Each row was made from one small tree. The marks that hang from a mark follow it in brackets, in alphabetical order. Every link used is in the known rows. Write each row's tree.
In the rows, 128 means zero.
Known rows:
M[W]: [157 146 176 138 157 120 154 141 146 117 109  69 164 126 131 120 139 153
 116 134 106 117]
P[W[D F L]]: [182 177 148 162 143 178 139 116 138 109 108  72 131 136 161 130 150 163
 110 155 126 113]
C[W]: [149 144 181 116 181 128 156 113 143 117 110  72 147 141 124 125 131 139
 109 128 101 127]
V[D]: [156 132 172 118 143 158 121 119 149 123 126  69 177 142 119 111 122 149
 111 130 128 154]
C[W[D M]]: [157 153 179 135 176 164 182 110 139 109 108  72 137 133 155 121 128 151
 122 150 116 164]
D[W[F] Y]: [169 157 163 146 161 128 177 140 146 121 102  77 163 117 125 146 158 143
 101 143 112 106]
P[W]: [160 147 167 133 139 157 146 104 161 117 111  77 143 149 133 125 132 153
 116 129 112 115]
D[Y]: [157 139 177 134 164 126 166 142 138 123 107  80 166 122 109 133 144 140
 114 135 112 126]
C[W[K L]]: [168 164 170 146 176 147 149 152 115 107 106  63 174 129 129 126 132 123
 107 151 114 132]
D[W[K M] Y]: [174 160 165 160 146 167 205 155 135 116 100  68 181 109 133 136 143 132
 114 162 124 148]
D[W[C] Y]: [157 147 158 147 173 113 190 141 147 128 108  69 176 116 119 134 145 117
 117 148 113 111]
W[F M]: [165 161 153 151 144 161 158 153 149 109 111  75 147 118 146 130 140 164
 111 148 125 152]
W[F L M]: [171 169 148 168 154 138 161 168 133 105 110  72 150 113 145 133 150 162
 109 165 129 144]
V[D[W Y]]: [160 137 180 126 154 131 168 114 152 131 113  70 184 137 107 131 142 135
 107 137 121 136]
M[W[C K L]]: [174 168 143 173 163 138 149 185 117 110 112  47 192 113 139 113 140 116
 121 164 125 124]
C[W[D[Y] F M]]: [172 169 172 152 184 173 192 122 141 110 101  77 123 129 152 139 152 146
 113 150 118 158]
C[W[F K L M]]: [179 183 150 169 171 167 166 166 123  97 105  62 151 120 151 135 145 134
 104 168 125 152]
V[D[W[L M] Y]]: [165 149 173 161 148 121 198 144 133 122 109  67 181 126 120 135 152 143
 110 170 130 157]
W[D F L]: [179 167 151 157 159 160 130 145 122 109 112  68 157 113 150 126 145 156
 110 160 129 126]
V[D[Y]]: [158 130 178 129 154 144 142 123 147 128 120  73 172 140 104 124 138 136
 112 129 127 155]
W[K]: [171 148 162 136 143 178 129 153 131 111 113  67 184 121 128 118 122 134
 113 139 124 142]

Which tree is each row?
[183 155 169 150 155 198 149 144 121 115 106  67 178 112 135 118 135 128
 118 148 128 150]
W[D[Y] K]
[174 164 137 164 160 156 135 177 117 111 117  54 192 111 132 117 133 114
 120 162 131 137]
W[C K L]
[175 165 161 162 167 109 179 156 131 120 101  72 166 109 124 150 168 142
  98 162 117  97]
D[W[F L] Y]
[180 161 169 150 144 188 140 145 127 110 106  57 181 116 155 106 132 141
 121 147 121 142]
M[W[D K]]
[185 173 143 151 131 207 124 131 155 107 108  70 149 139 151 129 137 146
 105 136 127 121]
P[W[F K]]
[179 173 143 162 137 190 171 158 143 106 105  63 171 107 158 134 139 148
 107 162 128 140]
D[W[F K M]]
[167 173 129 180 161 129 188 161 135 108 111  60 164 106 155 134 153 135
 113 180 128 124]
D[W[C F L M]]
[194 182 143 184 144 211 143 174 113  97 109  60 163 101 170 121 142 148
 114 178 143 163]
W[D F K L M]
[174 158 181 169 173 120 178 154 116 116  99  66 165 113 134 125 161 145
 120 161 115 123]
M[W[D[Y] L]]
[177 171 128 155 155 185 147 156 143 111 114  55 186 111 150 127 137 119
 107 154 129 119]
D[W[C F K]]
[175 179 128 174 144 203 171 114 165 106 113  71 121 131 181 122 140 152
 125 156 133 149]
P[W[C D F M]]
[177 178 130 183 162 167 161 162 128 102 117  62 150 105 169 121 145 142
 123 177 141 155]
W[C D F L M]
[158 158 155 164 173 101 161 167 131 114 112  58 175 119 133 117 147 129
 122 159 114 112]
M[W[C L]]
[169 169 166 160 172 150 182 159 117 102 104  62 164 126 141 128 134 131
 113 166 121 159]
C[W[K L M]]
[155 140 152 126 155 145 150 116 156 125 127  60 188 137 128 116 125 124
 115 141 128 136]
V[D[W[C]]]
[176 165 145 176 168 137 189 173 117 118 106  56 199 102 124 133 151 101
 115 173 126 115]
D[W[C K L] Y]
[187 182 155 158 178 191 135 145 114 101 108  59 158 123 157 124 142 130
 104 160 124 137]
C[W[D F K L]]
[168 156 149 146 151 184 148 100 159 116 116  68 143 139 158 110 127 135
 128 139 125 125]
P[W[C D]]
[174 147 169 139 143 172 156 133 139 126 113  61 202 131 115 125 135 123
 106 142 131 148]
V[D[W[K] Y]]
[168 169 133 161 166 119 160 155 134 114 113  60 171 112 141 136 151 129
 107 166 120  98]
D[W[C F L]]
[186 183 127 185 163 156 136 194 126 104 109  46 181 109 151 121 151 123
 113 164 127 119]
M[W[C F K L]]
[177 168 140 173 168 179 183 147 145 110 113  69 145 106 157 129 150 137
 124 160 136 160]
W[C D[Y] F M]
[178 175 119 173 150 203 152 172 143 103 117  58 168 108 159 120 133 129
 117 159 141 162]
W[C F K M]
